Each row was made from one walk, in order. Every step used is in the known rows, and no mark comes twice. Write each row's walk.
Known rows:
toko > sova > voda > bifa > bogana > dokon > maza: [ 36   8   0  23  26  38 -13   6   6  37  -4 -12  11   7 -29  39  51  -7
 -21 -10   7 -11  19 -34  17 -19  11  35 -21 -10   4  -8]
sova > bogana: [ 13   1  -1  17   3 -22  14   8 -35  23  -7 -20   5 -31 -41  33  17  -8
  -5 -20  18 -29 -10 -19   4 -52 -11  13   0  -6   9  -2]
bogana > dokon: [ 14  21  11  19  -3  -4  12   2  -9  13 -24 -16   4  -6 -22  36  17 -11
 -13  -5  22 -40  -1 -16   9 -36   0   4 -29 -14  18  -7]
bogana > bifa > voda: [-10  10  -4  22  28  -6  31 -15 -42  21 -13  -1   4 -11 -33  28  21 -16
 -32 -21  41 -39 -29 -16 -20 -52 -24  -7 -36 -13  17 -25]
bogana > dokon > voda > sanodug: [  7  11  -1  16 -10  20  -2  13 -28  43  -3 -12   6   0 -34  19  -1 -18
   5  26  29 -44  -5  -9  27  -8  14  11 -35   6  15 -36]
sova > bogana > bifa > voda > sanodug: [-20  -7 -10   8   5  -8  13 -19 -60  43   6  -7   6 -26 -58  25  14  -8
 -18  -9  42 -35 -39 -14 -19 -54 -26  16 -12   0   7 -39]
duna > maza > dokon > voda: [ 13  28  -9  49 -20  12  29  27 -32  11  -4  13  -6   1 -29  15 -38 -12
  21  31  28 -35  -4 -39  24  21   4 -29 -27   2  22 -13]
bifa > bogana > sanodug: [ 26   7   2  44  36 -21   9  15 -29  26 -16 -17   5 -34 -35  51  27 -13
 -27 -37  37 -25   3 -44  16 -29   9  25  -5  -6  -1  -8]
sanodug > bogana > dokon > voda > bifa: [ 34  16  25   9 -13  24  -5   2 -19  40 -17  -9   1   4 -18  31  -6 -23
  -2  20  22 -22  26 -19  47 -48  14  15 -36  -9   1  12]
sova > voda > sanodug > bogana: [ 11  11   7  24  27   1  22   5   3  55 -10 -43 -21 -21 -34  54  17 -14
 -30 -19  31  -5 -15 -17   2 -35   9  22  -7  -1   4   9]
duna > voda > sanodug: [  3   0  -3  28  15  -4   2  14 -13  38   3 -18  10 -21 -54  44  -9 -16
 -13 -12  29 -31 -33 -17  10   1   4   3 -24   3  14  -7]
duna > maza > dokon: [  8  33  -7  50 -14  -4  28  14 -16   2 -11   4 -17  -4 -37  27 -19  -7
   4  12  30 -31 -16 -42   7  11  -6 -28 -18  -4  20   6]
bifa > voda > sanodug > bogana > sova: [  9  17  -7  13  26  -3  15  -5 -21  46  -9 -12 -11 -19 -56  56  -2 -23
 -45  -9  58 -14 -38 -16   9 -47  -9   9 -15 -28 -15  -8]
sanodug > bogana > dokon: [ 15  27  21  20 -17   2   7   3   7  23 -22 -18  -2  -1 -17  49   4 -13
 -20  -1  21 -28  14 -16  17 -47   6  14 -26 -22  10   7]
voda > sanodug > bogana: [  4   8  -3  27   7  -4  -1   6 -10  56   3 -30 -16 -17 -42  48  -4 -19
 -15  -3  32 -18 -18 -17  13 -28   5  17  -8  -1   2  10]
sova > voda > bifa > bogana: [ 37  -9   0  35  57  -2  10  -3 -30  42 -19 -34  -6 -29 -49  45  59 -17
 -38 -40  30  -9  -9 -38  16 -45   2  26  -6   3  -5  14]
voda > sova: [  1   7  -1  32  13  -8  18   6  -3  21  -2 -16   3 -29 -21  26  25 -20
 -22  -9  18 -34 -22 -10   8 -49  -5 -14 -24  13   8  19]
bifa > bogana: [ 18  -4 -17  47  25 -14  -4  11 -36  37  -5 -18   8 -25 -47  43  30 -16
 -23 -25  28 -31 -14 -34  11 -26  -1  18  -7  -6   6  -6]
duna > maza > dokon > voda > sova: [  1  27  -7  48 -27  20  28  25 -16   9   5  19  -4  -8 -18   4 -25 -13
  12  44  22 -37 -10 -29  27   4   2 -41 -34  21  18  -2]
maza > dokon > voda > sanodug: [ 11   9 -20  44  -2   9  15  26 -31  44  19  -6 -10 -11 -47  12 -24 -25
   5  23  38 -37 -22 -29  23  26   3 -11 -22  13  12 -22]
bogana > duna > maza > dokon > voda > bifa: [ 29  22   3  36 -25  25   4  25 -40  15  -9   5  -6  13 -39   1 -24 -16
  25  38  23 -24   2 -46  33   1   0 -22 -38  19   3  -8]
dokon > voda: [ 16   7  -9  29  17   0  18  22 -37  33  -3 -13   4 -14 -27  24   0 -23
   3  -2  22 -37  -6 -15  19 -22   6  -6 -26   1  14 -11]
sanodug > bogana > sova > voda > bifa: [ 35  19  24   9  51   5  30   3 -12  34 -36 -27 -27 -24 -32  57  23 -21
 -47 -38  37   7   1 -24  21 -60   4  14 -15 -27 -15  33]
voda > sanodug > bogana > sova: [  8  11  -4  20  17  -1   5  16 -21  49  -7 -19 -20 -20 -47  55  -6 -22
 -30 -10  43 -15 -17 -17  17 -23   3  15  -8 -25  -9  -1]
voda > bifa > bogana: [ 31 -13 -11  39  35  -6 -14  -3 -43  42  -7 -20   3 -24 -56  40  37 -23
 -24 -24  32 -21 -12 -41  29 -36  -2  19  -9  -1  -4  15]
sova > bogana > dokon > voda > bifa: [ 32   1  20  -4 -17  13  -4  -1 -46  28 -13  -5  14 -12 -35  16   8 -12
  12  15  16 -32  17 -18  39 -51   2  19 -22   0   3 -14]
sanodug > bogana: [ 15  14   3  31   9 -12  15   9  -5  35  -8 -24  -9 -16 -25  50   1 -19
 -21 -15  23 -20  -1 -20  11 -44   2   5 -12 -13   7  22]
maza > dokon: [ 18  18 -11  48   5 -13  30  15 -14  13  -4  -8 -14 -14 -36  27  -4 -19
 -14  -8  29 -34 -15 -33   6  -3 -10 -16 -18  -7  16   3]
toko > sova > voda > sanodug > bogana > dokon: [ 17  29  16  20   5  10   7  -1  46  41  -9 -33 -10   9 -21  47  19  -2
 -32  -7  15  -4   4   0  -1 -30   8  31 -24 -12   9   8]
voda > dokon > maza: [  0  -2 -25  27  25  10   2  23 -23  38  20 -29  -3  -8 -40  31  15 -20
  16 -15  12 -33 -16 -31   9   9   5 -12 -15   9  -3 -14]
voda > sanodug > bogana > sova > toko: [  6  16 -13  34  26   0  20  11   0  50 -11  -8 -17 -16 -55  55   4 -25
 -26 -21  35  -1 -17  -3  18 -33  10  23 -17 -17  -4   2]

Which walk is each row?
[-12  -2   4  15  -2 -12  18   8 -52  23  -6  -9   4 -24 -33  27  17  -7
  -8 -24  18 -36  -3 -18 -13 -47 -16  14 -10  -7  16 -19] -> sova > bogana > bifa
[ 31  -1  -2  20  24   9   6   8 -43  41  -5 -13   2 -13 -35  20   3 -29
   0  -1  26 -28  -4 -22  35 -33   6  -5 -28   8   1   8] -> dokon > voda > bifa
[ 21  -7   3  42   3  -4 -22  31 -25  25  -9 -15  31 -18 -54  36  25 -10
 -17 -19  16 -32  -9 -36   9 -18   1  23 -31  -3   9 -28] -> bifa > bogana > duna > voda
[  0  -2   6  18  -6 -17  15   5 -15  21   2 -13  11 -42 -30  23  27  -9
 -10  -9  13 -29 -15 -10   6 -66 -11   1  -7  12   4  10] -> voda > sova > bogana
[-19  -8   6  14 -14  14  20  19 -50  31  13   6  17 -31 -15   2  14 -13
   5   9  10 -43   2  -3   6 -50  -8   1 -27  17  15 -26] -> dokon > voda > sova > bogana > bifa
[  8   9 -20  30  51  13  19  23  23  34  17 -37  -6   4 -29  29  35  -9
  -1 -32  -1 -10 -10 -16 -12   8   4  -5 -17   9  -1  -5] -> toko > sova > voda > dokon > maza
[ 22  17 -13  48   3   4  28  28 -29  23   6   1  -5 -10 -30  11 -19 -23
   3  11  29 -39  -4 -30  21   8   1 -18 -27   0  17 -15] -> maza > dokon > voda
[ 11  19 -14  34  42  -9  37  13 -12  17 -24   1  -6 -16 -42  45  23 -22
 -24 -41  28 -17 -12  -6  10 -38   0   3 -25 -20   6  -2] -> bogana > sova > toko
[ 11  20   5  30 -44  -9  12  22 -30  -2 -11  -2  -4  -7 -45  12 -11   4
  23  17  14 -26  -5 -42   3 -19 -17  -5 -10   6  10 -15] -> sova > bogana > duna > maza > dokon
[ 43   0 -16  47  24  18  -1  27 -64  32   1  13  -5 -18 -61  23   1 -31
 -22   1  47 -25  -2 -49  50  10   0   4 -18 -19 -10 -17] -> maza > dokon > voda > bifa > bogana > sova
[  9   4  -3  32 -28   5  26  24 -26  20  17   7   7 -32 -28  -3  -9 -16
   4  22  17 -37  -6 -20  25 -25  -7 -14 -15  16  10 -11] -> maza > dokon > voda > sova > bogana
[ 20  11  24  23 -12  -2  -4  30   5  25 -15 -20  13  -7 -32  44  -7 -12
 -12 -10  11 -20   4 -21   9 -40   4   9 -38 -10   8   2] -> sanodug > bogana > duna > voda
[ 10   3 -25  60 -32  26 -20  38 -50  42  14   2   4   5 -64   6 -14 -10
  22  46  33 -31 -12 -53  26  36   8  10 -21  25   6 -52] -> bifa > bogana > duna > maza > dokon > voda > sanodug
[-24  14   3  33 -53  27  31  25 -46  11  13  33   5 -17 -20  -7 -22  -3
  25  43  17 -41   1 -27  12 -11  -8 -22 -26  19  22 -25] -> duna > maza > dokon > voda > sova > bogana > bifa
[ 19  16  12  27  -7  -7   0  21  -7  32 -15 -30  -2  -4 -24  37  11 -15
 -13 -10  15 -18   5 -19   6 -57  -1  14 -24  -5  -1   5] -> sanodug > bogana > duna
[  4  27  13  29 -22  27  25  12  29  33  -9   8  13  -3  -4  24  14 -21
  -4  20   4 -21  20   8  36 -65  21   8 -50  11  13   4] -> sanodug > bogana > dokon > voda > sova > toko
[ 28  -4   9  19  -6  39 -31  15 -30  33  -2   5  30  -8 -46  46  14 -15
  -3   6  16 -34  12 -48  43  -3  15  25 -31 -14  10 -17] -> duna > voda > bifa > bogana > dokon > maza
[ 20  21  -1  34  45 -12  30   8  26  21 -13 -30  -6  -7 -21  36  34  -7
 -32 -38  10 -10  -7  -6 -16 -34  -4   4 -22 -10  14  15] -> toko > sova > voda
[  5  20 -13  43 -35  23   2  36 -34  29   7   1  -6  10 -50   1 -33 -11
  32  48  28 -33 -14 -37  20  25   5 -13 -32  24  11 -40] -> bogana > duna > maza > dokon > voda > sanodug
[-23   0 -26  20  32  21  17   5 -44  36  19  -8   5   0 -41  23  17 -19
   0 -14  31 -41 -30 -28 -16  -9 -15 -18 -32   6   1 -40] -> bogana > bifa > voda > dokon > maza
[  8   1  10   7 -11 -16  13  -6 -19  16  -3 -12  25 -29 -40  13  39  -7
 -19  -2  18 -29 -31  -9  -7 -99 -29   2 -25  15  -5 -15] -> bifa > voda > sova > bogana > duna
[ 13  14 -10  46 -16  16   6  26 -18  55  19  -8 -18  -9 -40  23 -38 -26
  -3  28  37 -24  -7 -28  32  13  10   0 -19   2   7 -10] -> maza > dokon > voda > sanodug > bogana
[ -1  -6 -12  24  19  15   0  34 -14  31  20 -19  15 -14 -46  38  -3 -17
  18 -15  10 -34 -18 -29  12  24  10 -15 -26   6   4 -15] -> duna > voda > dokon > maza
[  4  11  -3  24  21 -12  28 -15  -5  19  -5  -7  10 -27 -29  29  28 -20
 -37  -8  34 -35 -44 -10  -2 -72 -17 -19 -31   7   5   8] -> bifa > voda > sova
[ -8  15   8  24  13  -2  26 -12 -28  32 -13  -3  -2  -7 -26  42   5 -17
 -37 -15  39 -27 -15 -18 -13 -64 -16   4 -31 -24  10  -7] -> sanodug > bogana > bifa > voda
[ 19  23   7  17  -7  13  10  16 -25  22 -15  -7  11   1 -17  23   3 -16
   4  14  20 -46  11 -13  23 -26  10   3 -41  -7  19 -29] -> bogana > dokon > voda
[ -9   2  -2  22   1 -12  10   8 -15  18   6  -4  11  -8 -28  21  15  -1
 -12 -23   5 -27   1  -5 -20 -39 -20  14 -16 -12  17 -13] -> toko > sova > bogana > bifa
[ 12  17   4  23 -32 -14  -7  17  -2   7  -8 -10  15   6 -36  19   8  11
  16   3  -4 -13   0 -18 -10 -43 -13   8 -14   2   5  -6] -> toko > sova > bogana > duna > maza
[ 18  20   6  23  18  -6  17  18 -18  29 -20 -11 -16 -18 -30  56   0 -22
 -32 -22  35 -16  -1 -19  16 -41   2   6 -13 -37  -5   9] -> sanodug > bogana > sova
[ 15  -3 -14  35  54   0  11  16 -38  49 -14 -27 -11 -36 -64  53  46 -15
 -47 -36  46 -14 -28 -30   7 -11   6  33   0 -14  -6 -28] -> bifa > bogana > sova > voda > sanodug
[ 13  15  -8  45  -8  12  31  27 -11  20  14   6  -1 -21 -18   3  -6 -24
  -4  24  23 -41 -10 -22  24  -7  -1 -31 -35  17  14  -3] -> maza > dokon > voda > sova
[-18  13  10  23   3   5  27 -13 -10  30  -4   3   3 -19 -16  30  16 -19
 -45  -1  34 -30 -22  -9 -10 -82 -20  -8 -39  -3   6   5] -> sanodug > bogana > bifa > voda > sova
[ 21  25  16  18  42  -2  42  19  -5  28 -34 -26 -23 -25 -24  62  20 -15
 -47 -38  32  -4   2 -18   3 -46   5  13 -13 -33  -5  11] -> sanodug > bogana > sova > voda
[ 10   1  14  24  -1  -4 -11  29  10  31   1 -37  11  -3 -47  39   1 -13
   0 -20   8 -15  -7 -22   9 -15   5   0 -36   8 -10  -1] -> sanodug > bogana > duna > voda > dokon
